What can hang from each mark
D: F T
F: D L R X
X: F N
P: K
T: D
R: N
N: D R
K: J P
J: K L
L: F J

Known rows, with every way that one mark hangs from another
D{F{L R X{N}} T}: [ 18 -17 -18   0   0 -11 -14  30   8  11 -12  35 -13  45   8  11   0   5
 -13  21 -28   9   9  25  12  -6  -1  -5   1]
N{D{F{L X} T} R}: [ 11 -19   3  12  -5 -10  -5  20  17  23  23  37 -12  18  10  31   2  13
 -15   9  37  17  -8  77  14  -9   1  -2   0]
K{J{L} P}: [ 16 -14  17  17   5  -4   9 -23 -16   4  28  19 -33   2  -7  -9  16   1
 -40  22  -1   7   7  17   3  -5   5 -13   4]
K{J{L{F{X}}} P}: [ 26 -15  17  25   4  -9   3  -7 -17  12  20  16 -33  18  -2   4  16  -7
 -34  18  19  10   7   1  15  -5   7  -9  -1]
N{D{F{R} T}}: [ 12   0  -5  19  -6  -6   3  17   6  18   7  31 -22  10   3   8  -6  13
 -25  13  15  10  -1  55   1 -11   3 -11   1]
D{F{L} T}: [  7  -3  -4   7  -1  -3   7  15   2  11   5  27 -16  15   2  20  -8   7
 -25  10   0  10   9  37   2  -5  -7  -3   7]
T{D{F}}: [  9  -5   6  29  -6  -3   2  12 -11   5   9  16 -32   8  25 -10  -5   5
 -14 -18  17   9  10  17  -1 -10 -11  -6   3]
R{N{D{F{L} T}}}: [  8  -5  -2  25  -5  -1  14   4   0  15  10  34 -15  -3   5  15  -8  13
  -7  12  40   7  -2  56  -6 -12  -7  -8  -8]
P{K{J{L{F{D R}}}}}: [ 30  -7   7  28  -1  -9   9 -10 -18  17  19  32  -8  34  -1 -18  20  -2
 -30  18  17   0  21 -17   5 -10  26 -10   1]
K{J{L{F{D X}}} P}: [ 28 -17  17  25   0 -11   4   0 -14  17  16  16 -31  31  -1  -2  13  -8
 -25  26  18   8  11 -13  13  -5   9 -10   0]
X{F{D L}}: [ 14 -22  20   1   0  -6   2   4  -2  13  -3  27 -10  48  27 -15   4  12
 -24  -9 -20   8  12 -57 -13  -8 -10  -8  11]
R{N{D}}: [ 15  -9  10  24  -7   3  13 -19 -10   1  21  32 -13   6  14  -3  -4  18
  -9 -10  51   8   1  21  -9 -17 -11 -13  -6]
F{D}: [ 20 -10  10   6  -7  -2   7  -3  -5   1  14  26  -9  41  16 -11  -6  12
 -16  -6  12  10  17 -25  -5 -12  -7 -10  11]
X{N{D{T} R}}: [ 13 -25  20  16  -9   4  -5 -19  19  -1  32  42 -27   1  -8  -4   5  22
 -35 -14  21   6  -8  58  -3 -20  -7  -3  -4]
K{J{L{F{R{N}}}} P}: [ 23  -2  12  32   3  -8  11  -9 -21  19  20  18 -28   6 -11 -11  13  -1
 -31  36  28   5   5   3  -3 -10   8 -17 -15]
L{F}: [ 21  -3  18  20  -4   1   7  -2 -11   5  15  20 -18  22   9   4  -6   8
 -36 -26  40  13  10 -23  -1 -13  -8  -7   1]
F{D{T} L R{N} X}: [ 25 -22 -19  -5  -4 -14  -4  18  -1  17  -1  38  14  81  14   2  -3  10
  20  42  -6  11  19   3   0 -14  -6 -13  -8]
D{F T}: [ 12   5  -4  18  -7   2  13   7   0   3   3  23 -27   4   1  13 -14   7
 -25   0   7   8  12  33   0  -8 -13  -4  11]
J{K{P}}: [ 26 -15  12  15  -2  -2   8 -10 -15 -10  28  17 -10  -5   9  -8   5  15
 -40  -1 -16   2   1  16   0  -8 -15 -12  11]
L{F J}: [ 20   3  24  29  -5   0   6  -7  -8  12  11  21 -12  26   3  14 -13   4
 -29 -31  71  18  16 -42   3  -8  -7 -13  -3]
K{J P}: [  7 -11   3  19   0  -1   6 -16 -22   3  23  22 -43  12   9 -16  14   7
 -32   9  12   7   7  12   7  -6  -5 -13   8]
P{K{J}}: [ 14  -9  -2  25  -3   3  11 -28 -26  -5  24  36 -24  19  14 -16  20   6
 -28 -10  19   0  19   7  11  -9   5  -7  15]
P{K}: [ 22  -8  -2  19  -2   3   8 -19 -20 -10  21  33 -10  19  21  -7   7  12
 -22 -20  15   4  17   6   5  -9   2  -7  15]
J{K{P} L{F{R}}}: [ 43 -10  25  19   4 -12   6   4 -10  10  27  11   4  -2 -13  -1   8   6
 -53  22 -16   4  -1   4  -5  -9   6 -15  -6]
T{D{F{L X}}}: [ 11 -20  -2  16  -1 -12 -10  25 -10  11   5  20 -20  36  34   4   0   1
  -1  -9   9  14  10  17  12  -5  -7  -4   1]
R{N{D{F{L X} T}}}: [ 14 -12  -9  23  -5  -4   8  11   0  14   4  35 -14  15  13  23  -6  10
   3  12  38   9   1  54   5 -12  -7  -7  -6]

Rows
[ 13 -16  -6   6   0  -8   1   0  -2  19  16  41   5  33   3   2   2  20
  -8  27  17  11   0  43 -10 -16   0 -16 -16] => F{L R{N{D{T}}}}
[ 22 -10  24  21  -4  -4  13 -16  -1  17  21  24 -25  24 -23  -1   5  -3
 -38  17  17   6  18  -2  -1 -14   5  -4  -3] => K{J{L{F{D{T}}}}}
[ 11  -1  -7   0   3 -12  -1  29  -5  20   2  26  -3  33  17   4   0   8
 -24  13   2  14   6  -1   0  -4   6 -12   5] => D{F{L R}}
[ 28  -7  11  27 -11  -6   0   7   2  16  -2  25 -10  60   3  21 -18  -1
  -3  -9  55  18  26 -35  14 -10 -10  -9  -2] => L{F{D{T} X} J}
[ 21 -15   6   3   5 -14  -7   5 -10  15  19  27  16  32   4   0   5  13
 -30  21  -3  12   5  -6   3  -2   0 -23  -3] => F{L{J{K{P}}} R}
[ 28  -2  26  38  -5  -3   7  -5 -14   8  19  14  -9   0  -1   8  -5   6
 -40 -15  44   9   6 -23   7  -5 -11 -16  -2] => L{F J{K{P}}}
[ 15 -10   4  26  -9   5  15 -21  -3   1  20  35 -17   3   2   3  -8  18
 -10  -1  40   6   3  48 -10 -19 -15 -10  -8] => R{N{D{T}}}
[ 22 -26 -15   2   0 -13  -8   9  -2  17   9  42   6  57  14  11   4  14
   7  27  13  14   3  38   4 -14  -2 -14 -13] => F{L R{N{D{T}}} X}
[ 41 -12  33  25   3  -7  12  -7 -10   3  31   9  -3 -16 -13   6   5   4
 -54   8  -4   3  -1   8  -3  -8  -1  -9  -1] => J{K{P} L{F}}
[ 22 -10  28  20  -2  -6  13 -14  -7  17  22  21 -20  26 -11  -6   9  -4
 -39   8  27   7  17 -25  -2 -12   8  -7  -1] => K{J{L{F{D}}}}
[  9 -17  -1  12  -2  -6  -9  13  14  15   3  40 -23  14  -2  -1   5  14
 -31  10  -6   5  -6  45   1 -11   6  -7  -6] => X{N{D{F{L R} T}}}
[ 14 -15 -13   6  -1 -14  -9  30   7  25   2  36 -10  39  12  21   1   9
 -12  21   6  14  -1  55  14  -6   7  -9  -1] => N{D{F{L R X} T}}
[  5 -11   9  15  -5  -6   2  14  17  25  29  36 -16  -1   0  22   0  17
 -28   9  41  15 -11  80   3 -10   3  -4  -2] => N{D{F{L} T} R}
[ 22  -8 -17  10  -6  -5  -8  22   6   2 -14  31 -25  36   7   4  -5   4
 -14  11 -23   6  12  22  11 -10  -6  -6   5] => D{F{R X{N}} T}
[ 13  -1   1  22  -1  -6   7  14   0  14   7  23 -10  -4  -6  23  -7   6
 -29  19   3   7   6  38   8   1  -9 -11   5] => D{F{L{J{K{P}}}} T}
[ 34 -16   9  30  -2  -8   8 -12 -19  10  17  31 -13  39   7  -4  18  -7
 -20   6  24   1  23 -16  17  -8  19  -4   7] => P{K{J{L{F{D X}}}}}
[ 15 -12  -2  -3  -2 -13  -6  10   7  26   5  37  13  69  -3   2  -8  12
  -7  30   7  17  21 -14  -2  -8   2 -18  -5] => F{D{T} L{J} R}
[ 25 -28  11   4  -6  -2 -11  -7   4 -11  19  34 -15  37  18  -2   4  12
 -18 -23  13  12   5  -1  10 -14 -12  -3   7] => F{X{N{R}}}
[ 20  -9  23  28   4  -5  10 -13 -17  13  26  15 -37   1 -11  -4  14  -3
 -46  16  21   8   5   4   5  -6   8 -10  -3] => K{J{L{F}} P}
[ 22  -6  16  24   5 -10   4  -4 -17  20  22  17 -30  13 -11 -10  17  -2
 -44  30  13   8   5   1   3  -7  14 -15  -7] => K{J{L{F{R}}} P}
[ 14 -20  -4   6  -4  -6  -9  19  15   7   5  35 -19  25   6  21   0   7
 -17   6   0  10   3  43  13  -8  -7   3   4] => D{F{L X{N{R}}} T}
[ 11   2  -2  35 -10   4  18  -2  -2   8   8  31 -25 -11   5  11 -12  13
  -8   4  46   5   1  54  -6 -15 -12  -9  -4] => R{N{D{F T}}}
[ 29 -21  14  19 -13  -3  -7   9  12   8  10  32 -20  47   2   3  -4   7
 -15  -9  25  10  11  -5   9 -18  -9   1  -3] => L{F{D{T} X{N{R}}}}
[ 11   1  -6  32  -7  -6   3  17 -16  11   3  19 -23  13  25 -19  -6   8
   1   3  23   6  10  15  -9 -13 -10 -13  -9] => T{D{F{R{N}}}}
[ 21 -10  23  28   1  -8  10  -7 -13  19  22  16 -33  13  -9 -10  13  -4
 -36  25  21   6   9  -9   3  -7  11 -11  -2] => K{J{L{F{D}}} P}
[ 12 -17   6  12   0  -5   2   0  -1  20  -3  37 -12  30  14  -8   6  19
 -18  12 -10   6   0   3 -18 -14  -9 -14 -10] => X{F{L R{N{D{T}}}}}
[ 30 -13   5  17 -10  -5   1  13  -1  10   2  25 -15  57   9  12 -10   3
  -9  -4  24  13  19 -14  10 -14 -10  -3   2] => L{F{D{T} X}}
[ 33  -6  23  24   0  -8   9  -3  -4  19  21  24   0  13  -8   5  -1   7
 -28  10  44  11   1   3 -13 -17  11 -14 -19] => J{L{F{R{N{D}}}}}
[ 29  -2  28  32  -7  -2   9 -11  -9   7  18  19   2  10  -2  12  -8   6
 -41 -29  50  10  12 -37   2  -9 -12 -12  -1] => L{F J{K}}
